Known rows, with every way that one mark hangs from another:
(z_431 (z_587 z_206 z_465 z_545)): [ 1.500 -0.482  0.839  0.111 -1.811 -1.193 -1.833 -2.434  0.764  2.181
 -0.490  2.648 -2.498 -0.298 -2.056  0.950  0.699  2.884  0.145 -0.936
  2.278 -1.288 -0.617 -2.592  0.384 -2.184]
(z_862 z_266 (z_431 (z_587 z_206 z_465))): [ 2.363  1.561  1.626 -0.584 -2.494  0.791 -3.284 -1.261 -1.755  2.801
 -0.990 -0.910 -2.030 -0.340 -0.404  1.348  1.777  5.746  0.919 -1.784
  3.530 -1.256 -1.312 -2.480  1.362 -1.021]
(z_545 z_869): [ 0.542 -0.698  0.096  1.147  0.530  0.917  0.190 -0.427 -0.956  0.500
 -0.054 -1.110 -0.963 -1.053 -0.422  0.548  0.385  1.853  0.026 -0.562
  0.635  0.252 -0.929 -0.845  0.185 -0.789]
(z_431 z_587 z_862): [ 2.145 -0.921  2.430 -0.853 -2.006  0.336 -0.182  0.034  1.144  0.562
  0.095 -0.882 -1.186 -1.009 -0.971  0.382 -0.656  1.735 -0.572 -2.794
  1.963  0.068 -1.144 -0.611  0.218 -0.697]
(z_465 z_587): [-0.405  0.904 -1.034 -0.143 -0.381 -0.114  0.828 -0.673  1.548  0.648
 -0.530  0.736 -2.062  1.188 -0.767  0.682  0.120  0.116 -0.478 -0.342
  0.724 -0.973  0.115  0.517 -0.083 -0.885]
(z_587 (z_431 z_862) (z_545 z_869)): [ 1.609 -0.725  3.251  2.649 -1.519  0.714  0.006 -0.444  1.141  2.874
  0.805 -0.380 -1.985 -1.371 -2.323  2.129  2.393  3.721 -0.811 -1.144
  2.104  0.876 -0.154 -2.417 -1.128 -0.023]
(z_465 (z_587 (z_431 z_862) (z_545 z_869))): [ 1.422  0.370  1.724  2.258 -1.425  0.370  0.646 -1.102  2.140  3.270
  0.192  0.360 -4.637 -0.199 -2.831  3.020  2.304  4.001 -1.277 -1.028
  2.933 -0.350 -0.127 -1.746 -0.924 -1.269]
(z_465 (z_587 z_431)): [-0.419  1.692  0.057  0.695 -0.651 -1.011  1.358 -1.333  2.728  3.196
 -0.591  1.189 -2.133  1.136 -0.745  1.386  1.599  1.181  0.036 -0.672
  1.122 -0.497  0.272 -0.014 -0.014 -1.074]
(z_587 z_206 (z_431 z_862) (z_545 z_869)): [ 2.288 -0.497  2.718  2.706 -1.134 -0.112 -1.483 -1.756  0.285  3.422
  0.969  0.663 -3.518 -0.549 -1.590  3.627  1.895  4.113 -0.838 -1.878
  2.284  1.054 -0.525 -3.060 -0.208 -0.291]
(z_587 z_206): [ 0.078 -0.011 -0.038  0.187  0.001 -0.815 -1.692 -1.235 -1.042  0.548
  0.040  1.287 -1.245  0.943  0.504  1.715 -0.304  0.438  0.016 -0.823
  0.281 -0.270 -0.366 -1.082  0.483  0.060]
(z_431 (z_862 z_266)): [ 1.043  0.724  1.125  0.621 -0.287  1.745 -1.796  0.910 -1.037  0.486
  0.126 -2.506 -0.507  0.448 -1.468  0.797  0.555  2.580 -0.821 -0.108
  2.648  1.125 -0.158 -1.309 -0.660  0.682]
(z_862 z_266 (z_431 (z_587 z_545))): [ 2.304  0.418  2.585 -1.595 -2.319  2.122 -2.154  0.947 -0.543  0.611
  0.127 -1.667 -2.336  0.846 -2.233  0.205  2.324  4.643 -0.917  1.179
  2.688 -1.537 -0.938 -0.569 -0.837 -1.188]
(z_431 z_587 (z_862 z_266)): [ 1.627 -0.449  2.319 -0.766 -1.056  2.130 -1.969  1.048  0.073  1.396
 -0.042 -2.505 -1.438 -0.447 -1.811  0.316  0.470  3.248 -1.099 -1.418
  3.460  0.533 -1.000 -0.667 -0.716 -1.115]
(z_587 z_206 z_431 z_465 (z_545 z_869)): [ 0.975  0.658  1.214  3.600 -0.939 -1.254 -0.731 -3.134  0.098  4.457
 -0.746  1.771 -2.288 -0.865 -1.697  2.455  2.813  4.328  0.865 -0.817
  1.875  0.171 -0.119 -3.910 -0.339 -1.290]
(z_206 z_587): [-0.190 -1.982 -0.797  0.282 -0.413 -0.284 -0.180 -0.990  1.228  0.924
  1.931 -0.651  0.914  0.079 -1.440  0.222  1.305  0.304  1.254  0.266
  0.872 -0.068  0.157  1.303 -1.615 -1.056]
(z_465 (z_587 z_206)): [ 0.062  0.918 -1.185  0.066 -0.313 -0.681 -1.198 -1.566 -0.037  1.158
 -0.409  2.000 -3.658  2.100 -0.521  2.407 -0.340  0.928 -0.367 -1.055
  1.011 -1.264  0.164 -0.450  0.793 -0.915]
(z_206 (z_587 z_431 z_465 (z_545 z_869))): [ 0.255 -1.536  0.396  3.522 -2.015 -1.023  0.329 -3.090  2.227  5.038
  0.737  0.261 -0.207 -1.876 -3.603  1.424  4.267  3.966  2.155  0.414
  2.064  0.335  0.099 -1.943 -1.792 -2.397]
(z_869 z_206 z_545): [-0.377 -1.358  0.745  2.403  0.680  0.284 -1.301  0.215 -2.077 -0.097
 -0.723 -0.264 -2.052  2.078  1.233 -0.179 -0.294  0.754  1.092 -0.615
  0.318  1.535 -0.445  1.406 -0.958  0.953]
(z_869 z_206): [ 0.073 -1.496  0.439  1.555  0.615  0.541 -0.612  0.677 -1.419  0.211
 -0.456 -0.189 -0.204  1.339  1.740 -0.207 -0.812 -0.325  1.485 -0.508
  0.340  0.430 -0.954  0.333  0.428  0.045]
(z_587 z_431): [-0.505  0.472  1.031  1.218 -0.374 -0.971  0.444 -0.576  1.164  2.003
  0.016  0.629  0.287 -0.268  0.681  0.161  1.297  0.716  0.353 -0.468
  0.127  0.192 -0.018 -0.329 -0.136 -0.131]
(z_465 (z_587 z_206 z_431 (z_545 z_869))): [ 0.650  0.800  0.539  2.143 -0.811 -0.894 -0.107 -2.560  1.391  3.753
  0.512  2.230 -5.398  1.218 -1.992  3.832  2.572  3.834 -0.558 -0.811
  2.042 -0.713 -0.235 -2.095 -0.335 -2.183]
(z_869 (z_206 (z_587 z_431 z_465)) z_545): [-0.652 -1.696  0.738  4.417 -1.122 -1.565 -0.523 -2.257  0.372  4.391
 -0.006 -0.042 -0.530  0.928 -0.026  0.580  2.564  3.041  3.834 -0.879
  1.754  1.917 -0.222  0.737 -1.592 -0.337]
(z_587 (z_431 (z_862 z_266)) (z_545 z_869)): [ 1.592  0.367  2.714  2.722 -0.648  2.248 -1.419  0.538 -0.094  3.036
  0.415 -2.207 -1.949 -0.448 -3.028  2.533  3.494  5.371 -0.957  0.064
  3.203  1.331 -0.118 -2.480 -1.963 -0.596]

Rows:
[ 0.388 -1.120  1.739  4.443 -0.457 -0.301 -0.071 -1.379 -0.157  4.398
 -1.050  0.662 -1.430 -0.711 -0.567  0.830  2.194  3.804  2.195 -0.097
  1.744  0.542 -0.534 -2.769 -0.307 -1.829] => (z_587 z_431 z_465 (z_545 (z_869 z_206)))
[-0.127 -2.300  1.156  3.862 -1.331 -1.648 -0.749 -2.263  2.140  4.380
  0.116  1.291 -0.026  0.416 -1.971  0.660  3.115  2.447  3.500  0.791
  1.778  0.422  0.639 -0.249 -1.380 -1.558] => (z_869 (z_206 (z_587 z_431 z_465 z_545)))
[ 3.067 -1.508  2.408  1.214 -2.487  0.678 -0.074 -1.549  1.110  2.341
 -0.683 -0.249 -3.005 -2.866 -3.640  1.144  0.998  5.208  0.034 -2.153
  3.495 -0.090 -1.583 -3.149 -0.657 -2.150] => (z_431 (z_587 z_465 (z_545 z_869)) z_862)
[ 0.387  2.342  1.328  1.152 -1.146  0.985 -0.792 -0.040  1.675  3.197
 -0.270 -1.296 -2.504  1.467 -2.075  2.543  2.220  3.994 -0.947 -0.608
  3.377  0.353 -0.041 -0.949 -0.723 -0.144] => (z_465 (z_587 (z_431 (z_862 z_266))))
[-0.293 -2.633  0.855  2.213 -1.302 -0.351  0.154 -1.812  2.401  3.387
  2.403 -0.461 -0.996 -1.032 -3.209  1.463  3.527  3.167  1.086  0.569
  1.236  0.282 -0.032 -0.201 -2.155 -2.505] => (z_206 (z_587 z_431 (z_545 z_869)))
[ 0.661  1.526  2.413  1.407 -0.404  1.337 -1.505  0.576  0.041  2.891
 -0.019 -2.017  0.173  0.447 -1.092  1.441  2.081  3.648 -0.883 -0.723
  2.463  1.345 -0.187 -1.329 -0.993  0.792] => (z_587 (z_431 (z_862 z_266)))
[ 1.458 -2.515  1.632  1.920 -1.109  0.839 -0.092 -1.220 -0.588  2.522
 -0.760  0.737 -3.031 -1.253 -1.408 -0.197  0.648  3.721  2.130 -1.079
  2.786 -0.268 -2.008 -2.169 -0.069 -3.379] => (z_431 (z_587 z_465 (z_545 (z_869 z_206))))
[ 0.075  1.549  0.322  1.147 -1.201 -1.259  0.885 -1.076  3.200  2.990
 -0.059  2.260 -2.984  1.567 -1.948  1.795  3.033  1.450 -0.787  1.011
  1.128 -1.056  1.314 -0.202 -0.865 -1.687] => (z_465 (z_587 z_431 z_545))
[ 1.063 -1.083  0.383  1.681  0.143  0.484 -1.332 -1.598 -1.133  0.876
  0.329  1.009 -3.173  0.405 -1.471  2.205  0.879  2.535 -0.496 -0.146
  1.251 -0.228 -0.526 -1.887 -0.124 -1.362] => (z_587 z_206 (z_545 z_869))
[ 0.496  1.220  0.161  1.585 -0.842 -1.688 -0.428 -2.025  2.501  3.515
  0.610  3.668 -3.769  2.650 -1.535  3.297  2.056  2.066 -0.745  0.218
  1.450 -1.190  0.697 -1.249 -0.236 -1.404] => (z_465 (z_587 z_206 z_431 z_545))
[ 2.226 -0.221  2.182 -0.839 -0.853  1.526 -3.316  0.041 -1.024  1.423
  0.304 -1.167 -2.675  0.687 -1.279  1.982  0.022  3.845 -1.037 -2.542
  3.731  0.421 -1.341 -1.794  0.116 -0.852] => (z_431 (z_587 z_206) (z_862 z_266))
[-0.415 -2.453  1.118  4.474 -0.943 -0.342  0.177 -2.432  0.502  5.006
 -0.002 -0.796  0.067 -1.126 -0.351  0.809  2.197  3.966  4.287 -1.596
  2.313  1.437 -0.997 -1.054 -0.701 -2.346] => (z_545 (z_869 (z_206 (z_587 z_431 z_465))))
[ 0.306  1.648 -0.130  1.483 -0.401 -1.470 -0.296 -2.483  1.910  3.339
 -0.026  2.473 -3.344  2.078  0.500  2.918  1.303  1.567 -0.267 -1.446
  1.187 -0.818  0.225 -0.838  0.999 -0.972] => (z_465 (z_587 z_206 z_431))
[-0.573 -3.320  0.026  2.576  0.173 -0.145 -1.394 -0.457 -1.126  1.016
  0.970 -0.925 -1.102  1.879 -0.021 -0.034  1.339  1.155  2.497 -0.186
  0.930  1.637 -0.142  2.658 -1.897  0.147] => (z_869 (z_206 z_587) z_545)
[ 1.498 -1.599  1.432 -0.888 -1.082 -0.481 -1.846 -1.238  0.544  1.088
  0.948  2.386 -2.984  0.632 -1.751  1.233  0.420  1.298 -0.793 -0.737
  1.352 -1.252 -0.811 -0.982 -0.069 -1.995] => (z_431 (z_587 z_206 z_545))
[ 0.245  0.053 -0.663  1.091 -0.379  0.776  0.668 -0.816  1.077  0.896
 -0.119  0.512 -4.372  0.622 -3.272  1.520  1.205  2.703 -0.553  0.600
  1.756 -0.967  0.066 -0.804 -0.868 -2.146] => (z_465 (z_587 (z_545 z_869)))
[ 2.552 -0.520  2.381 -1.508 -2.608 -0.095 -0.296  0.344  0.240  0.296
  0.343 -0.264 -2.304 -0.141 -1.572 -0.016  0.845  2.966 -0.548  0.011
  1.281 -2.201 -1.006 -0.016  0.115 -0.847] => (z_862 (z_431 (z_587 z_545)))
[ 2.655  0.435  1.873 -0.893 -3.449 -0.187 -0.453 -1.112  0.257  1.829
 -0.673  0.146 -1.803 -1.263 -1.921 -0.218  1.469  4.200  0.283 -0.144
  2.364 -2.135 -0.528 -1.016  0.191 -1.328] => (z_862 (z_431 (z_587 z_465 z_545)))
[ 0.301 -1.368 -0.548  2.424  0.348  1.125 -0.161 -0.150 -0.218  1.064
 -0.625  0.206 -5.079  1.834 -1.535  1.512  0.412  2.296  1.022  0.351
  2.225 -0.628 -0.958 -0.215 -0.468 -2.157] => (z_465 (z_587 (z_545 (z_869 z_206))))
[ 1.429  2.056  2.362  2.788 -1.056 -0.103 -3.019 -1.752 -0.496  4.574
 -0.973 -0.520 -0.662 -0.021 -0.762  2.701  2.318  5.016  0.149 -1.649
  3.356  1.225  0.087 -3.336  0.173  0.419] => (z_587 z_206 (z_431 (z_862 z_266)) z_465)
[ 3.183 -0.452  2.055  0.415 -2.491 -0.832 -2.076 -2.303  0.607  2.183
 -0.153  1.803 -3.152 -0.807 -2.739  1.765  0.686  3.904 -0.329 -2.192
  3.081 -1.037 -0.630 -3.180  0.033 -0.772] => (z_431 (z_587 z_206 z_465 z_545) z_862)
[ 0.985 -0.928  1.278  2.653 -2.440 -1.315 -0.270 -2.240  2.639  4.650
  0.507 -0.512  0.887 -1.935 -1.756  1.302  2.612  3.126  2.045 -1.674
  2.817  0.211  0.366 -1.197 -1.292 -0.315] => (z_206 (z_587 (z_431 z_862) z_465))
[ 0.707  1.698  0.529  2.328 -0.714 -1.962 -0.814 -3.145  0.407  4.076
 -1.056  2.071 -0.589 -0.323  0.616  2.135  1.512  2.631  1.431 -1.559
  1.377  0.215  0.421 -2.711  0.732 -0.440] => (z_587 z_206 z_431 z_465)
[-0.259 -2.261 -0.411  3.566 -0.750 -0.885 -1.357 -1.675 -0.813  2.301
 -0.477 -0.627 -0.396  0.744 -0.661 -0.014  1.369  2.278  3.736 -0.270
  1.785  1.288  0.355  1.115 -1.673  0.126] => (z_869 (z_206 (z_587 z_465)) z_545)
[ 0.778 -0.265  1.707  2.768  0.203 -0.681 -0.886 -2.119  0.102  3.222
  0.996  1.492 -2.598  0.007 -1.312  2.843  2.458  2.950 -0.248 -0.885
  1.266 -0.104 -0.158 -2.506 -0.481 -1.177] => (z_587 z_206 z_431 (z_545 z_869))
[-0.135 -3.434 -0.469  3.497 -0.528  0.931 -0.211 -2.153 -0.814  2.741
 -0.002 -1.522 -0.195 -1.229 -0.832  0.186  0.938  2.923  4.229 -0.869
  2.596  0.643 -1.308 -0.607 -0.432 -1.991] => (z_545 (z_869 (z_206 (z_587 z_465))))
[ 1.566  0.624  1.970 -1.863 -2.095  2.134 -1.485  0.935 -0.980  1.234
 -0.039 -2.977 -1.073  0.145 -0.783  0.000  1.575  4.518 -0.214 -0.549
  2.323 -0.854 -1.585  0.110  0.140 -0.720] => (z_862 z_266 (z_431 z_587))
[ 0.304 -1.250 -0.828  1.390 -2.208 -1.184 -0.589 -2.064  2.027  2.293
  0.735  1.118  0.651 -0.397 -3.800  0.473  2.461  2.431  1.633  1.700
  1.528 -0.608  1.076 -0.292 -1.878 -1.831] => (z_206 (z_587 z_465 z_545))
[ 1.379 -3.401  1.979  1.069 -0.458  1.435 -0.459 -0.172 -0.777  1.198
  0.058 -0.316 -3.787  0.013 -1.334  0.332 -0.158  2.715  1.015 -0.763
  1.782 -0.369 -2.004 -0.936 -0.402 -3.080] => (z_431 (z_587 (z_545 (z_869 z_206))))
[ 0.437  1.420  1.176  2.708 -1.147 -2.196 -1.061 -2.995  1.208  3.374
 -0.833  3.214 -1.347  0.120 -1.285  2.191  2.474  2.811  0.612  0.031
  1.551 -0.295  0.829 -3.047 -0.186 -0.744] => (z_587 z_206 z_431 z_465 z_545)
[ 2.084  1.336  2.607  3.043 -1.729 -1.987 -1.550 -2.643  1.253  3.951
 -0.517  2.330 -1.709 -0.300 -1.383  3.058  1.940  3.650  0.034 -1.309
  2.745 -0.127  0.757 -3.616 -0.313  0.373] => (z_587 z_206 (z_431 z_862) z_465 z_545)
[-0.003 -0.483  1.025  3.047 -0.155  0.309  0.570 -0.776  1.086  3.525
 -0.268  0.761 -4.597  1.916 -0.947  1.714  1.451  3.030  1.123 -0.072
  2.158  0.075 -0.655 -0.755 -0.241 -2.371] => (z_465 (z_587 z_431 (z_545 (z_869 z_206))))
[ 2.088 -0.733  2.646 -0.763 -1.256  2.095 -2.118  1.144  0.676  0.868
  0.243 -1.602 -2.671  0.640 -3.566  0.844  1.298  3.749 -1.619 -0.389
  3.639  0.045 -0.710 -1.127 -1.614 -1.450] => (z_431 (z_587 z_545) (z_862 z_266))
[ 0.838 -1.781  1.659  1.488 -1.964 -0.679 -0.180 -1.301  2.406  3.375
  1.876 -1.114  0.561 -0.550 -1.421  1.662  2.158  1.766  0.940 -1.233
  1.717  0.742  0.147  0.133 -1.427  0.396] => (z_206 (z_587 (z_431 z_862)))
[-0.267 -3.477  1.570  2.684 -0.902 -0.971 -0.692 -1.021  2.207  2.950
  1.317  0.950 -0.275  1.327 -1.119  0.954  2.254  1.436  2.674  1.309
  1.121  0.253  0.503  1.128 -2.055 -1.306] => (z_869 (z_206 (z_587 z_431 z_545)))
[ 0.735 -2.457  1.183  2.134  0.535  1.082 -0.449  0.324 -1.062  0.354
 -0.038 -0.307 -2.268  0.176 -0.698  0.942  0.293  2.111  1.323  0.538
  1.233 -0.063 -1.054 -0.813 -0.630 -1.118] => (z_587 (z_545 (z_869 z_206)))
[ 1.175 -2.160  2.049  1.802 -2.016 -1.162 -0.614 -1.013  3.409  3.134
  1.814  0.171 -0.459 -0.282 -3.218  1.905  3.068  2.376  0.343  0.207
  1.767  0.057  0.928  0.050 -2.753 -0.182] => (z_206 (z_587 (z_431 z_862) z_545))
[ 1.628  0.882  1.518  1.727 -1.444 -1.027 -1.242 -1.655  2.635  3.586
  0.273  2.686 -4.776  1.541 -1.830  4.264  2.016  3.075 -1.193 -1.406
  2.659 -0.845  0.545 -1.948 -0.594 -0.192] => (z_465 (z_587 z_206 (z_431 z_862) z_545))
[ 2.072 -0.805  1.009  1.003 -1.447 -0.110 -1.407 -2.862 -0.026  2.868
 -0.436  1.487 -4.024 -1.579 -2.532  1.653  1.250  4.645  0.217 -1.913
  2.498 -1.102 -1.467 -3.668  0.264 -3.151] => (z_431 (z_587 z_206 z_465 (z_545 z_869)))
[ 1.166  2.597  1.344  1.578 -0.684  0.468 -2.407 -0.984  0.766  3.801
 -0.232 -0.145 -3.619  2.207 -0.922  4.046  1.580  3.998 -0.980 -2.019
  3.630 -0.058  0.095 -1.632  0.191 -0.122] => (z_465 (z_587 z_206 (z_431 (z_862 z_266))))
[ 2.908 -3.522  3.283  1.341 -1.305  2.278 -1.048 -0.078 -0.517  1.302
  0.408 -1.095 -4.325 -0.641 -1.380  0.939 -0.379  3.499  0.492 -2.255
  2.987 -0.011 -2.355 -1.578 -0.572 -1.781] => (z_431 (z_587 (z_545 (z_869 z_206))) z_862)
[-0.577 -2.875  0.677  2.946 -0.217 -0.783 -0.568 -0.847  1.519  3.364
  1.137 -0.226  0.655  0.990  0.633  0.494  1.412  1.062  3.203 -0.414
  1.026  0.621 -0.440  1.253 -1.122 -1.392] => (z_869 (z_206 (z_587 z_431)))
[ 1.211  0.645 -0.286  1.636 -0.839 -1.410 -1.637 -2.148  0.000  1.254
 -0.838  3.146 -1.676  0.262 -1.614  1.908  0.953  2.086  0.451  0.543
  1.754 -1.015  0.884 -2.371 -0.145 -0.724] => (z_587 z_206 z_465 z_545)
[-0.249 -0.766  0.136  2.314 -2.246 -2.012  0.127 -2.666  3.535  4.346
  0.540  1.517  0.753 -0.567 -3.377  0.939  3.942  2.778  2.118  1.369
  1.467  0.017  1.209 -0.763 -1.794 -1.665] => (z_206 (z_587 z_431 z_465 z_545))
[ 2.809 -0.517  1.525  0.410 -1.996 -0.675 -1.742 -2.190  0.207  2.324
 -0.633  1.027 -2.147 -1.746 -1.017  1.420 -0.402  3.435  0.601 -3.845
  3.217 -0.624 -1.195 -2.699  1.015 -1.044] => (z_431 (z_587 z_206 z_465) z_862)
[ 0.364 -2.561  2.018  4.374 -1.237 -0.478 -1.445 -0.931  0.122  3.372
  1.615 -1.781 -1.346  1.568  0.358  1.465  2.000  2.678  2.427 -2.135
  2.455  2.240 -0.411  1.573 -2.139  0.797] => (z_869 (z_206 (z_587 (z_431 z_862))) z_545)
[ 1.239  0.171  0.093  2.401 -0.594 -0.167 -1.422 -2.633 -1.196  1.822
 -0.514  1.628 -2.756 -0.584 -2.442  1.718  1.624  3.941  0.640 -0.300
  1.878 -0.455 -0.223 -3.476  0.197 -1.513] => (z_587 z_206 z_465 (z_545 z_869))
[ 2.408 -0.341  1.531 -0.027 -2.411 -0.263 -0.052 -1.568  1.184  1.964
 -0.549 -0.086 -1.368 -2.510 -1.644  0.272 -0.217  3.024  0.783 -3.044
  2.658 -0.366 -1.182 -1.999  0.291 -0.972] => (z_431 (z_587 z_465) z_862)
[ 2.512 -0.999  2.726 -0.985 -2.810  1.424 -0.171  0.110 -0.255  0.813
  0.114 -1.472 -3.192 -1.645 -1.844  0.601  1.784  4.607 -0.274 -0.707
  2.052 -2.048 -2.026 -0.938  0.214 -1.488] => (z_862 (z_431 (z_587 (z_545 z_869))))
